Known rows, with every way that one mark hangs from another
T(W(M Z(K))): [  1   4  -8   3  23  -5 -15   9  17  15  -6  10 -15  18   2   8  21   6
   4   4  18  11  16  -8   7  14  -6  23   2   3   3  11 -18  12   8 -13
  -7  17   8  -1   5]
C(E K): [ -2  -6  13   8  12  -6   9  19  26 -15   2   0  31  17   8  18  -5  -3
  -6  16  10   1 -11   5 -16  11  -4 -25 -27  -2  -1   7  -8  11   9  -2
  23  16 -21  -1  -7]
E(H): [ -9  -9   2   6   7 -13   5   3   3   5 -11 -13  10  11 -14   2  -5  -8
  18   1  15  -6 -20  11  15   5  10   3   0   5   8   0  -6  11 -15  -5
  16   2  -5 -10 -18]
Z(K(C(E(H)))): [  7  -2   1  11   9   2  14   0  17  -8 -14  16  12   4   1  -3  -5 -19
  11   2  10  -3  -1   1  -2   2  12   6   6  -9 -10  -4 -14   8  -9   4
   6   1  -8  -3   4]
L(C(E K) X Z): [-13  10  -9  22  -8  -4  19  -3  -3  -2   1   9  17  -6  11  -5  11   3
 -18  47  -5   2  -9 -17  -2  -9   3 -14  -6 -13 -29 -27 -10  -2   2 -19
  -3 -24 -14  -2  -2]
H(E): [ -4   5  19  26   8   5   7  14   0   2   7  -4  23  16   4  -3   6  -4
  12  -2   3  -7 -17   3  -6  19  -2  10  -5  17   1  12  -3  16  18 -24
   6  -3  -7  17  -5]
C(E(H) K(A N(W) Z)): [ -2 -16  -9  -2 -13 -10  15   9  18 -14  -7  -3  -6  -7  -3   7 -20  -3
 -11  16  -1  -5 -20   0 -12   3 -10 -32 -16  -2   6  -6   2  -9 -11  14
  21   0  -7  -7 -13]
L(N(K) X): [ -3  15   4  -9   1  -4  -6 -23 -11  12  10 -11  32  11   8 -10  17  10
   5  10   5  -4 -23 -14   6 -10  -1   6   8  -5   7 -16 -12  -3 -20  -8
  -3 -24 -28  -5   1]
M(W): [ -9  -7   8  14  15   3   4   8  11   6   7  -3  14  12   7  13   6   4
  14 -15  17  -5   0   5  12  15  -1  -1 -10  12   9   8 -21  23   4 -10
  -1  16   2   9 -11]
T(W(M)): [ -9  -4  -6  10   8  -9 -17  20  21   0  -3  -1  -6  21  -6   4  17   7
   5  -6  16   5   6  -7   6   5 -11  21  -2  16   3  12 -14  19  12 -15
   4   7  -2  -5  -7]
W(N): [  9   8   2  -1   3   2   0 -11 -17   1 -13  -8  -6  17 -12   7  12  -1
  15 -20   2  14  -7  10  11  15   1  14  -7  10  24  15  -1   5  16   0
   3  10   3  -2 -15]
N(L W(M T Z)): [  1 -12   9 -24  29  -5 -25   2  -7  15  29  -7 -12  12  11  13 -12   8
 -19   0 -22  -1  30  10  -4   0   5 -13  -4  -3  -8  24  15   4  -4   5
 -10  14  25  18  21]
T(W(M Z(K(C(E))))): [  1   2 -11   6  18  -5  -8  16  25   5  -3  15 -15  14  -1   8  19   0
   2   9  15  12  21  -6   3  14  -5  20  -3  -1  -6   6 -16  16  11 -10
  -1  13   7  -1   5]
K(A): [  1 -13   5  15 -13   2   6  -5  -3  -7 -12  -5   3  -8  -9   5   0   1
  20 -13  11   4  -4  10  -5   9   3  -1   7  13   9   6  -4  -3  11   8
  11   5 -15  -4 -11]
X(L(C Z)): [-11   1   8  10  -8   3   2  14 -16  16  -7 -20   3 -12   0  -7  15  -4
   0  14   0  -6  -3  -1  15 -17  -2  13   9   3  -8 -10   7   0 -14 -18
  -3  -5  -7  -8   0]
M(W(N(L(C X)) T Z)): [  3   7 -14  -6  27   6  -6  -3 -19  11  14   3  -7  12   4  16  10  12
   6 -15  -4   3  22  13  15  21  -2 -12 -12 -10  -3   8 -17  14   4   1
 -10  15  35   9  -1]
K(A N(L W(M)) Z): [  5  -8  -9 -14 -37  12  -2 -24 -15  -4   8  -5 -35 -18   2  -7 -16   0
 -16  -6 -20  -4  10  -2  -2  -4  -6  -7  20  11  15   8  22 -16 -10   6
 -14   0   5   4  10]
X(L(C N(K(A)))): [ -9   6   8  -6  -5   0  -8   7 -17  10 -11 -25  12 -10  -1  -8  13  -3
   8  -2   7 -12 -11   2   7 -25 -11   6  14  -4   1 -15   1  -6 -19  -3
   9 -13 -12 -14  -3]
K(A Z): [ -3 -11  -1   9 -27   5  11 -17 -11  -4  -8  -6  -3 -18  -3   7   3   1
  13   3   1   4   4   7   1  14  -1  -6  14  11   1   4  -1  -9   1   1
  -1  15 -10  -6   1]
X(L(C(E) Z(K))): [ -6   2   7  12   4   8  11  16  -8  13  -9  -9   7  -9   4  -8  15 -12
   1  18   5  -4  -4   0  12 -15  -2   8  11  -3 -16 -11  -3  -3 -19 -11
   2  -7 -11  -6   7]
H(E(C(K(A)))): [ -7   3  13  15  13   3   2  23  12  -5  -4  10  21   5   3 -11 -12  -1
   4 -15   5  -6 -18   8 -19   6  -3   9 -12  14   2   7   1  -1  29 -10
   9   8   6  19  -1]
N(K L W): [  4 -12  46 -22  22 -11 -15  14  -6   8  28 -11   5 -10  24  14 -33   5
  -9 -18 -18 -13   4   7  -8 -22  -3 -28  -3  -8  -5   5  20 -10 -22  14
 -14  -6   2  20  14]
T(W(Z)): [ -5  -2   1   5   9 -13  -5  19   9  10   4  -1  -3   0  -5   9  25  11
  11  10  10  14  11   1   6  24 -10  11  -6   7   1  10 -11   9   6 -13
   4  12   2  -5  -7]
N(K(C(E)) L(X) W(T)): [  5 -19  19 -20  14 -12 -14  26  -1  -7  43  -2  16 -14  19   6 -34   5
 -14  -4 -36 -14  13   4 -15 -25  -8 -33 -11 -23 -38 -10  15  -3 -26  24
  -9 -22   7  16  22]
C(E(H) K(N(L) Z)): [  0   0  -3 -10  -6  -3  14   8  15 -16   6  -3   9   8   5   9 -21 -11
 -19  23  -1  -9 -11   5  -4   5  -4 -34 -14  -9   2  -1   7   1 -21  -2
  17   8 -10 -10  -3]
K(C N(L W) Z): [  1  -2  -5 -18 -48   6   3 -11  -8 -11  21  -1 -20 -28   4 -13 -17  -8
 -25  10 -39  -8  19  -6  -3  -5  -2   0   9   1  -1  -1  33  -3 -14  -7
 -21  -5  10   2  12]
W(M): [ -3   1   0   6   7   5 -14 -10   9   4  -2  -6   4  33  -1   7   4  -6
  -1  -5  13   2   1  -1   7   1   8  20   1  12  13  14  -4  22  17 -16
  -1  20  -6   3   0]
Z(K(A C(E) N)): [ 17  -2 -10  11 -18  16  15 -12  10 -17 -16  20  -4 -10  -3 -14  -6 -14
   8 -10   5   1  -2  -5 -11   1   5   7  14  -3   2  -5  -6  -6   0  15
   3  -5 -12  -5   3]
Z(K(A C)): [ 13  -5   0  13  -6   8   8 -10   7  -8 -23  18   1 -11   3  -5  -8  -9
  15 -14   7  -2   6  -2 -10  -2  10  10  15  -5  -2  -4 -10  -5   1  11
  -5   1  -6  -3   6]
M(W(T Z(K))): [  0  -3  -5   3  37   7  -6   0   2  18  12   6  10  14   9  15  11  15
  12 -10  11  -1  15   5  11  24   2  -7  -9  -4  -3  13 -28  15   0   2
  -9  28  20  10   5]
W(M N T): [  9   5 -26  -9  20   7 -33 -14 -14  -2  -4  -8 -14  48 -18   8  10  10
   2 -32  -1   9   7   4  12   6   0  19  -9   7  11  26  -5  15  28   9
   0  20  24  -4  -3]

Rows
[-24  19  -3  10  -8  -3  20 -23  -6  -8  -3   1   5  -3 -12 -15  36   2
 -10  31  11   9  -5 -14   8  -8  16  -8  13   8 -17  -8  -6  -8  14 -11
  11 -35 -14 -10 -10]  L(C(E) N Z)
[ -1   6  -3   1   3 -10  -6  18  -4  -8  -7   1 -17   5  -9   3  16   5
   9 -15   2   7  11   5   7   8 -15   7  -1   7   1  10  -7   5   6  -5
   4  -6  11  -7 -13]  T(W(N(L(C))))
[ 11  -2  -2  -2 -32  15   3 -16 -14 -15   1  -4 -13 -12  -7  -9 -13  -3
   2 -20  -1  -3  -1   7  -6   0   2  -7  17  10  20   7  15 -12  -3   9
   4  -5 -12  -6  -4]  K(A N(L))
[ 18  15 -21 -27  30  11 -31 -21 -26  10   9  -2 -28  38  -8  20   5   7
  -9 -18 -10  15  35  14  13  15   9   5  -7  -9   7  28   9   9  20   8
 -12  31  38   3  15]  W(M N(L) T Z)
[  9  -4  14  -8 -21   7   8   2  -7 -17  23   6   9 -28  19  11 -33 -11
  -5   3 -18 -11  18   7  -8 -17  -1 -31   9 -24 -30 -23  15  -9 -25  12
 -12 -12 -12   2  24]  N(K(A C(E) Z) L(X))
[  8   7   0  11 -12  11   8 -18  -1   4  -5  12  -9  -7   2 -14   6   3
  -7   4   2   2   1 -21   7  -8  17  16  13   5   3  -2   6 -10   0  -5
 -24  -9  -7  -2   7]  L(Z(K(C N)))
[ -7 -11  -2  13 -13  -6  17  15  21 -21  -1   3  12  -3 -15   2  -7 -20
   9  10   3   0   0  10  -2   5  11   0 -10   0 -16  -6   2  21   5   0
  21  -4  -8  -8 -12]  K(C(E(H)))
[ -7  -7  -4 -15  18 -11 -26   6  -7   2  20  -2   2  12  20  -1 -20   8
 -29   7 -30 -16  16  -2 -14 -23  -7 -19  -3 -15 -23   1   4   3 -12  -2
  -9 -11  20  12  16]  N(L(C(K) X) W(M T))
[ -7   2   8   8   4   2   1  18   8  -1   1   8  10  -2   5 -16 -13   1
  -5 -10  -6  -6 -19   2 -19   5  -9   8 -10  15   5   7   8  -7  24  -9
   2   5  12  22   1]  H(E(C(K(A N(W) Z))))
[-12  -6 -17 -15  -3  -9  -1   5  13  -5 -22   5  -3 -10 -16 -15 -28  -4
  -3 -12   8  -5 -21  11  -1 -12   4   3  -5   0  14  -9   7 -18  -5  12
  12  19  16 -10  -9]  E(C(K(A N Z)) H)
[ 16   7 -15 -15  21  11 -14 -21 -21  16  17   3   9  10   6  -3  10  12
  -1  10 -10   7  14   3   3  21   6  -1   6 -17  -6  12  -6  -6 -13   6
 -11  20  12  -1  22]  W(T Z(K(N(L(X)))))
[  4   9 -14  -2  16  -6 -16   8   5  12  -9   3 -31  22 -11  14  26   8
   6  -7  11  20  16  -2  13  19 -10  27  -9   7  15  14  -9  13  22 -10
  -3  15  18  -2  -8]  T(W(M N Z))
[ 16   4   5  -3  -6   2  -4  -7 -15  -7 -15  -2 -14  -3 -10  12  -8   1
  16 -36  -1   8  -2   6   2  -3  -1   5  -7  -3  15  -2   8  -5  17  19
  -6   0   7  -2 -12]  W(N(K(A C)))
[-11   6   7  -6  -7   2   2  10 -12   5  -5 -23  14 -11  -1  -5  16  -9
   5  11   5  -8 -10   5   7 -18 -13  -3  12  -6  -9 -16  -1  -5 -20  -3
  15 -12 -16 -14   0]  X(L(C(E) N(K(A Z))))
[  0  -3  10 -11   8  -1  -5   8  -8  26 -10 -22   2  -7   3  -7  18   0
   7   3   3  -6  -7   1   4 -11  -8  15  10   3  15  -1   0  -8 -27  -1
   5  -4 -10  -5   5]  X(L(N(W(Z(K(A))))))
[ -4 -15  -2 -11  27 -10 -24  -1  -1  22  16 -10  -7  16   1  10   5  15
  -8   5 -12   8  11   1  -1   9   1   5 -12   4   0  21   2   8  12   3
  -4  19  21  15   7]  N(W(M T Z))
[ -5  15  13  -4  -8  -3  -2 -21  -3   3   4  -3   3  -7  -2  -7  14  17
  -8   2   8  -1  -3 -25   8 -23  18   3   8   5   2  -9  11 -14   3   0
 -17 -29 -15  -6   0]  L(N(K(C)) Z)
[  3   2  -2   7  18  11  12   0  13  11   8  14   1   3  10  11   8  -2
   7  -2  14   2  11   3   9  22   4  -1  -9  -4   6   2 -19  18   2  -5
  -7  20  11  13   0]  M(W(Z(K(C(E) N))))
[  1 -12   9   3 -18  -2   8   5   4 -15   2  -1   3 -24  -1  14 -22  -7
  10  -4   0  -4   0   5  -3  -9   0 -18   0 -12 -18 -17   8  -5  -4  19
   0  -1  -7  -5   1]  N(K(A C(E(H)) Z))
[ 14 -10 -10   6 -11   5  14  -5  12 -11 -17  17 -13 -15  -5 -15 -14 -13
   7  -9   1  -3  -7  -5 -11  -5   4   4  11  -4   2  -8  -5  -9  -9  21
   4 -14  -3  -2  -1]  Z(K(A C(E(H)) N(W)))
[  0  -4  -4   1   2  -7  10  14  24 -15  -3  -3  16  16  -4   6 -14  -7
  -8  14  11  -5 -26   2  -7   5  -3 -22 -23  -4  11  -2  -2   7  -6   2
  28   5 -15 -10 -18]  C(E(H) K(N))
[ -2   1   9 -11 -12   3  -8   9  -9  11  -4 -25  10 -12   1  -5   8  -2
   7  -3   3 -12  -6   0   7 -21 -10  10  10  -1   6 -11   8  -5 -26  -2
   1  -5 -17 -14   5]  X(L(N(K(A C Z))))
[-15  10  10 -12   3 -15  -5 -21 -17  10  -5  -7  -3 -17  -1  -5  12  11
  -1   6  -2   1  -5  -5  -5 -15   0 -12   9  -8  -3 -13  -2 -18   7   9
   2 -24   6   2  -8]  L(C N(K(A) W(Z)))
[-10   8  13  10  13   3   2  20  10  -1   2   8  24   8   8 -10  -8  -2
  -2  -5   0  -6 -16   6 -14   9  -4  10 -12  12  -1   8   2   2  24 -18
   3  13   8  19   4]  H(E(C(K(Z))))
[ 14   3  -9   0  -1   7  14 -16   0   7 -10  13 -11 -11  -4   1   1 -10
   9  11   7  11   7   5   0  18  13   5   5 -12   5  -4  -2  -4  -2   7
   0  11   3  -2   4]  W(Z(K(A C(E(H)) N)))
[ -3  -3  10 -20  15 -13 -17 -14 -10  13   9 -13   4  -4  -3   1  11  24
   3  -7  -1   2  -5  -5  -5  -7   0 -12   1   0   7   4   0 -18  -1  21
   2 -12   0   2  -1]  L(N(K(A) W(T Z)))
[ -7  13 -10  25   1   5  26 -16  -9   4  -3  18  13  -6  10 -16  20  -7
  -5  42   0   7  -7 -16   8  -5   9   0  15 -13 -34 -25 -21  -6  -9 -15
  -8 -29 -14   1   9]  L(C(E) X Z(K))
[-15  -6  -3 -12  21 -17  -4  17  21   0 -20   5  14   4 -12  -8 -26  -5
   1 -12  14  -5 -21  16  -1 -13   9   5 -14  -1   9  -5   0  -6  -1   6
  18  21  15  -6 -12]  E(C(K) H)
[ 15   5   2  -6 -13   3  -2 -13 -19  -6 -12  -2 -17  -8  -7  13  -7   1
  12 -28  -7   8   2   5   5  -1  -4   3  -3  -4  11  -3   9  -8  13  16
 -12   4   9  -3  -6]  W(N(K(A C Z)))
[ -3 -21  -8  20 -25  -4  23  13  18 -30 -15   7  -3 -21 -22   3 -15 -18
  18  -3   8   1   3  13 -11   1  10  -8  -3   2 -15 -13   1   9  10  17
  26 -12 -10 -10 -15]  K(A C(E(H)))
[ -8   5  12   7  14   1  -2  23  12   0   4   7  17   7   5 -17 -11   1
  -6 -12  -4  -6 -23   2 -18   4  -7  12 -15  15   8   9   6   0  26 -13
   5   5  11  24  -2]  H(E(C(K(N(W)))))
[  7 -16  -5   1 -45   8  18   4   6 -29   9  11 -31 -38 -11 -13 -23  -9
 -14  -5 -20  -1  14  -3 -18 -14   6 -14   5   7  -7  -7  29 -12   4  21
   3 -31  -2   3  -2]  K(A C(E) N(L(Z) W))
[  3  10  -2 -15 -33  16   3 -25 -20  -3  20  -9  -4  -5   6  -8  -2  -6
 -14   9 -17  -3   5   1  10   9  -2  -4  17   7  13  11  19  -4 -19 -15
 -13  12  -6  -5  11]  K(N(L) Z)
[  7   6  -6  17  -7   7  12 -17  -5  13  -2  15   8  -7  12 -14  10   3
  -3  23  -4   1  -1 -24   8  -9  14  19  12  -6 -12 -19  -7  -6 -15 -13
 -28 -20 -16   1  15]  L(X Z(K(C)))
[  0  -3 -17   5 -34   3  15   4  14 -24   3   2   0  -5 -20 -14  -8 -19
  -1   7  -3   0  -9   1   0   3   6   7  -5   3   1  -8  12  15   2   0
  17 -11  -8 -11 -15]  K(C(E(H)) N)
[  5   8  -3  -9  11  -4 -22  14   3  -1   0   1 -26  19  -1  13   5   6
  -1 -23   5   4  15  -3  11  -3 -16  11  -1   4   6  11  -2   6   5  -3
 -11   4  13  -2   0]  T(W(M N(K(Z) L)))
[-12  15 -13   7  -6  -6  12 -37 -20  17 -16  12  -8 -19   6 -32  28  14
 -10  30  -5   0 -10 -34   1 -26   8   7  29  -6 -15 -29 -18 -29 -14  -4
 -18 -58  -6   0   4]  L(C N(W) X Z(K(A)))
[ 14  15   7  -6  -3   6   0 -15 -34  -2  -5   2 -18  -7   3   7 -10   2
   2 -22  -9   4   5   3   8 -15   2 -10   7 -12   1 -11  10 -17  -1  12
 -17 -19   8   2   0]  W(N(K(A) L(C X Z)))
[  6   0   6  -9  -2  -7 -11  -2   6   8   1  -6   4   5  11   5  -8  14
 -18   6  -8  -3 -11 -10 -13   3  -7  -6 -20  -1  27   6   9  -4   4  -5
  -5  15  -1   2  -7]  C(K(N(W(Z))))
[ -5   1  -7   4  14  -8 -15  14  16  12   1   2 -14  17  -4  11  23   8
   3   7  15  13  16  -4   8  17  -7  21  -4   8   4  12 -11  17  14 -16
  -2  17   6  -2  -2]  T(W(M Z))
[  4  -5  -6   3 -22   5  14   0  14 -21  -1   1   7  -4   4   9  -8  -1
 -12  15   1   2 -10  -1 -16  11 -11 -28 -13   0   7   1   2  -7   5   6
  16  13 -18  -8  -4]  C(E K(A N Z))
